Known rows, with every way that one mark hangs from another
{samu {vopor {zegi {pumupe gitip}}}}: [3.451, -1.458, 3.217, 3.390, -2.650, -0.734, -6.904, 3.309, 0.720, 1.884, -1.084, -0.508, 1.399, 0.360, 2.238, 1.968, -0.153, -0.043, 1.148, -2.261, -0.341, 2.986]
{vuve pumupe vafazuf vopor}: [-0.862, 0.113, 0.430, 0.049, -0.991, -0.171, 0.665, -2.739, -1.931, -0.182, -1.171, -1.318, -1.253, 2.104, 1.629, -1.440, -0.804, -5.074, 3.447, 0.036, -0.922, 3.434]
{vuve vafazuf vopor}: [-1.130, 1.032, 0.965, 1.144, -2.601, -0.698, 0.162, -1.391, -1.583, -0.440, -0.875, -0.788, -2.295, 2.302, 3.136, -2.843, -0.002, -4.094, 2.903, -2.261, 0.127, 4.258]
{zegi vafazuf}: [0.158, -1.913, 2.660, -1.265, 1.005, 1.888, 1.511, -0.501, -1.329, -0.505, -3.060, 2.492, -0.418, 1.746, 2.722, 1.367, -1.383, -0.741, 1.138, -2.210, 1.097, 1.998]
{vafazuf {vuve {vopor samu}} {zegi {pumupe gitip}}}: [-2.861, 1.797, 4.875, 1.035, -4.913, -0.835, -3.058, 1.961, 0.814, 0.203, 0.555, 2.391, 1.536, 0.306, 0.780, -1.438, 0.221, -3.368, 0.638, -3.488, -1.637, 1.085]
{vopor samu {zegi {pumupe gitip} {vafazuf vuve}}}: [2.403, -1.697, 2.491, -0.724, -1.126, 0.651, -6.625, 0.949, -0.560, 1.267, -0.156, 1.843, 4.046, -0.710, -0.422, -1.102, -0.674, 0.897, -1.130, -3.269, -0.595, 1.623]
{zegi {pumupe gitip} {vafazuf {vuve {vopor samu}}}}: [0.749, 0.346, 3.111, -0.573, -0.851, -0.245, -2.530, 1.512, 0.065, 2.094, 2.106, 3.878, 1.537, -0.512, 2.413, -0.811, -0.554, -0.713, 0.205, -4.580, -1.029, 2.455]
{zegi {pumupe gitip} {vafazuf {vuve vopor}}}: [-0.281, -0.732, 3.603, -0.594, -0.672, -0.716, -1.129, -0.724, -2.708, 1.137, 0.701, 5.322, 2.431, -0.271, 1.927, -1.640, -1.790, -1.697, 1.048, -3.251, -0.922, 4.350]
{vuve {pumupe gitip} {vafazuf zegi} {vopor samu}}: [-2.526, 1.935, 2.492, 0.859, -2.499, -0.643, -1.816, -0.111, 3.301, -0.025, 0.172, -2.043, 0.506, 1.221, 0.358, -0.795, 1.047, -4.668, 2.352, -1.363, -2.000, 0.616]
{vuve vopor}: [-0.955, 0.898, 3.455, 0.959, -2.396, -1.014, 1.020, 0.132, -0.450, -0.182, -0.992, 1.195, -3.868, 3.138, 4.208, 0.453, -0.607, -2.515, 2.904, -2.726, 0.493, 4.419]
{kebed {vafazuf {vuve pumupe vopor} zegi}}: [-4.185, 1.403, 5.379, -3.340, -4.215, 1.628, 4.082, -3.784, -1.841, -1.485, -5.640, 1.292, 1.073, 4.294, -1.586, -2.227, -0.967, -4.183, 2.348, 0.290, -1.837, -0.276]
{vopor samu zegi}: [1.660, -0.013, 2.329, 1.012, -3.061, 0.387, -4.380, 1.527, 1.568, -0.211, -1.658, -2.293, -2.034, 2.815, 1.714, 1.072, 0.581, 0.145, 0.703, -2.799, 0.786, 1.822]
{kebed {vafazuf vuve}}: [-2.371, -0.774, 4.649, -3.019, -5.105, 2.016, 1.952, -2.872, -3.105, 0.209, -6.566, 2.604, -0.016, 3.877, 0.025, -0.880, -0.627, -2.337, -0.013, -2.006, -0.823, -0.085]
{zegi pumupe {vafazuf {vuve {vopor samu}}}}: [1.069, 0.367, 1.745, -1.110, -0.333, 1.517, -0.709, 1.053, -1.800, 0.942, 0.911, 2.678, 0.551, 0.492, 2.508, -1.874, -1.012, -1.290, 0.862, -3.573, 0.012, 1.742]
{vopor samu {zegi pumupe {vafazuf vuve}}}: [2.727, -1.424, 1.054, -1.082, -0.627, 2.401, -4.637, 0.481, -2.445, 0.147, -1.179, 0.708, 2.993, 0.181, -0.459, -2.023, -1.102, 0.297, -0.503, -2.316, 0.509, 0.928]
{kebed {vafazuf {vuve {pumupe gitip}}}}: [-2.321, -1.994, 5.441, -3.611, -3.944, 1.067, 0.242, -3.893, -1.708, 1.726, -5.668, 3.174, 2.532, 2.893, -1.350, 1.592, -1.009, -2.624, -0.199, -0.825, -2.954, 0.142]
{zegi pumupe {vafazuf {vuve vopor}}}: [0.131, -0.637, 2.242, -1.171, -0.046, 0.942, 0.748, -1.026, -4.462, 0.041, -0.542, 4.098, 1.368, 0.558, 2.047, -2.808, -2.231, -2.186, 1.554, -2.116, 0.272, 3.859]
{zolim {vuve {vafazuf {zegi {pumupe gitip}}} vopor}}: [-1.831, 3.846, 1.771, 5.927, -1.448, 1.103, -3.160, -1.340, -0.628, -2.104, 1.287, 0.148, 3.740, 1.949, 0.772, -2.536, -1.709, -5.073, 3.213, -1.749, -0.753, 4.358]
{samu {vopor {zegi pumupe {vafazuf vuve}}}}: [3.024, -2.088, 2.256, -0.914, -0.705, 1.990, -4.321, 0.133, -2.858, 0.758, -2.523, 0.975, 2.895, -0.118, 0.091, -2.375, -0.703, 0.584, -0.126, -2.189, 1.013, 0.998]

Rows
[0.710, 3.118, 1.371, 3.696, -0.477, -0.732, -5.735, -5.363, 0.610, -0.713, 1.946, -2.840, 1.885, 3.238, -0.169, -1.390, -1.058, -2.715, 2.510, -1.203, -1.176, 6.396]	{zolim {vuve {pumupe gitip} vafazuf {vopor zegi}}}
[4.515, 0.779, 1.837, 2.281, 0.644, -0.850, -5.035, 3.756, 1.967, 1.185, 2.892, 0.130, 1.261, 0.504, 2.993, 0.040, -1.222, 1.264, 2.475, -3.201, -0.122, 4.454]	{vuve {vopor samu {zegi {pumupe gitip} vafazuf}}}
[-0.809, 1.323, 3.415, -2.580, -1.222, 0.487, 0.380, -0.860, 0.308, 0.790, 0.103, 2.134, -2.109, 1.808, 2.545, -1.668, 0.611, -0.380, 0.216, -5.302, 0.224, 1.479]	{zegi {vafazuf {vuve {vopor samu}}}}
[1.665, 1.272, 3.367, 1.024, -2.058, -2.548, -5.002, 0.654, 3.690, 1.326, 1.502, -1.888, -1.490, 2.371, 1.809, 2.272, 0.259, -0.484, 2.197, -2.384, -1.534, 4.007]	{vuve {pumupe gitip} {vopor samu zegi}}
[-0.685, 2.691, 2.865, 2.455, 0.847, 1.399, -0.247, -4.238, -0.274, -0.863, 0.264, 0.287, -1.348, 4.978, 2.444, 2.551, -2.267, -2.921, 2.885, -1.454, -0.309, 4.974]	{zolim {vuve pumupe vopor}}
[-0.920, 0.237, 3.940, 2.335, 0.294, 1.565, -3.049, -4.072, 0.672, 0.289, -1.106, 1.602, 1.647, 3.471, 0.991, 4.924, -1.851, -2.159, 0.604, -1.627, -1.287, 3.590]	{zolim {vuve {pumupe gitip}}}
[-0.220, -2.861, 4.135, -3.243, -0.251, -0.091, -3.869, -4.720, -1.422, 0.627, -2.522, 2.192, 3.945, 0.539, -2.147, -0.517, -1.222, -0.008, -0.660, -1.059, -1.174, 2.538]	{vopor {zegi {vafazuf {vuve {pumupe gitip}}}}}
[1.229, -1.303, 4.034, -2.362, -1.673, 0.901, -3.204, -1.712, -0.558, 0.674, -3.198, 0.434, 0.414, 1.120, 0.259, -2.252, 0.909, 1.509, -0.948, -3.898, 1.187, 0.666]	{samu {vopor {zegi {vafazuf vuve}}}}
[4.732, -2.125, 2.721, 1.818, 0.656, 0.486, -5.530, 3.192, 0.751, 1.956, -0.694, 0.667, 2.934, -0.555, 1.983, 1.449, -0.784, 1.491, 1.203, -2.549, 0.315, 2.418]	{samu {vopor {zegi {pumupe gitip} vafazuf}}}
[3.449, -0.735, 0.588, 2.482, -2.195, 1.326, -5.477, 3.487, -0.755, -0.068, -0.870, -1.733, 0.385, 1.579, 1.813, 1.136, -1.112, -0.743, 1.537, -1.061, 0.569, 2.106]	{vopor samu {zegi pumupe}}
[-3.360, -1.192, 1.315, -0.371, -1.680, 2.292, 0.588, -2.896, -2.133, -2.218, -4.815, -1.366, 2.167, 1.516, -1.473, -1.394, -0.684, -5.786, 2.312, 1.865, -0.766, -0.302]	{vuve pumupe {vafazuf zegi}}
[0.867, -0.647, 2.940, -2.734, -1.677, 1.332, -3.614, -1.489, -0.121, 0.039, -1.947, 0.171, 0.584, 1.426, -0.418, -2.091, 0.287, 1.099, -1.252, -3.737, 0.875, 0.473]	{vopor samu {zegi {vafazuf vuve}}}
[4.473, -1.415, 1.547, 1.594, 0.735, 0.937, -5.995, 3.370, 1.111, 1.171, 0.509, 0.420, 2.955, -0.181, 1.551, 1.615, -1.207, 1.333, 0.889, -2.392, -0.084, 2.419]	{vopor samu {zegi {pumupe gitip} vafazuf}}
[2.146, 2.360, 3.369, 2.149, 3.193, 0.151, -3.604, -4.406, 1.681, -0.601, 2.016, 0.166, 2.116, 3.475, 0.817, 1.371, -2.288, 0.848, 2.457, -2.098, -0.397, 6.475]	{zolim {vuve {pumupe gitip} {vopor {zegi vafazuf}}}}
[3.047, -0.774, 2.077, 2.982, -2.790, -0.296, -7.300, 3.719, 1.120, 1.171, 0.294, -0.675, 1.387, 0.657, 1.740, 2.091, -0.726, -0.335, 0.914, -2.126, -0.666, 2.827]	{vopor samu {zegi {pumupe gitip}}}
[-4.136, 1.900, 4.635, -2.003, -3.677, 0.465, 0.131, -1.932, 0.875, -1.049, -1.615, 0.263, -0.868, 2.370, -0.618, -1.137, 0.518, -3.837, 0.929, -1.704, -1.219, -0.636]	{vafazuf {vuve pumupe {vopor samu}} zegi}
[-3.237, 1.578, 1.125, 2.145, -0.101, 4.166, -0.996, -5.442, -1.448, -3.267, -3.297, -1.775, 3.329, 3.401, -1.812, -0.849, -1.715, -5.340, 1.902, 0.948, -0.322, 0.566]	{zolim {vuve pumupe {vafazuf zegi}}}
[-3.204, -0.843, 5.537, -0.726, -5.522, 2.225, -0.246, -0.242, -2.730, -0.428, -5.778, 3.664, 5.082, 1.644, -1.861, -1.275, -1.508, -3.605, 0.645, -0.394, -1.975, -0.674]	{kebed {vafazuf vuve {zegi {pumupe gitip}}}}
[-2.081, 0.652, 4.750, -1.783, -3.524, -1.737, -2.685, -1.646, 1.808, 2.344, 0.641, 1.879, -1.055, 1.547, 1.227, 1.353, 0.782, -2.411, -0.116, -3.653, -2.381, 1.891]	{vafazuf {vuve {pumupe gitip} {vopor samu}}}
[1.580, -2.849, 2.343, 0.901, 1.515, 1.228, -1.532, 1.721, -1.924, 0.927, -1.284, 4.111, 3.106, -0.317, 2.465, 2.341, -2.423, -0.970, 1.396, -1.632, -0.233, 3.090]	{zegi {pumupe gitip} vafazuf}
[-0.963, -0.122, 4.290, 0.423, -1.390, -2.075, -0.550, -1.082, 0.916, 1.301, -0.193, 1.787, -1.452, 2.157, 2.756, 3.043, -0.966, -2.674, 2.668, -1.558, -1.591, 4.702]	{vuve {pumupe gitip} vopor}
[2.984, 0.614, 2.882, -0.361, 1.418, -1.107, -3.557, 0.314, 3.788, 1.258, 1.770, -0.915, 0.099, 1.490, 1.596, 1.737, -0.208, 1.178, 2.104, -2.545, -0.853, 3.439]	{vuve {pumupe gitip} {vopor samu {zegi vafazuf}}}
[-3.243, 1.029, 1.599, 0.260, -1.627, 0.595, 1.561, -2.626, -1.164, -2.094, -2.454, -1.663, 0.226, 2.131, -0.190, -2.753, -0.560, -5.929, 3.771, 1.015, -0.686, 1.729]	{vuve pumupe {vafazuf zegi} vopor}
[4.799, -1.406, 0.261, 1.079, 1.332, 2.518, -4.125, 3.144, -0.670, -0.071, -0.548, -0.721, 1.774, 0.765, 1.508, 0.460, -1.602, 0.775, 1.491, -1.290, 1.064, 1.787]	{vopor samu {zegi pumupe vafazuf}}
[3.077, 4.501, 2.166, 2.538, 1.678, 1.574, -3.552, -1.167, 3.038, -1.052, 2.684, -1.742, -1.190, 4.529, 2.525, -0.209, -0.632, 2.001, 1.890, -4.748, 1.425, 4.496]	{zolim {vuve {vopor samu {zegi vafazuf}}}}
[-1.821, -0.850, 4.699, -3.256, 0.074, -1.020, 0.284, -4.124, -0.836, 1.391, -0.378, 4.201, 1.288, 0.705, 0.635, -0.081, -1.005, -1.560, 0.658, -2.566, -1.566, 3.376]	{zegi {vafazuf {vuve {pumupe gitip} vopor}}}
[1.122, -2.335, 4.764, -3.024, -0.634, -0.085, -4.860, -2.971, 0.860, 2.230, -2.316, 1.138, 2.980, 0.048, -1.234, 0.395, 0.417, 1.197, -1.213, -2.549, -0.866, 0.633]	{samu {vopor {zegi {vafazuf {vuve {pumupe gitip}}}}}}
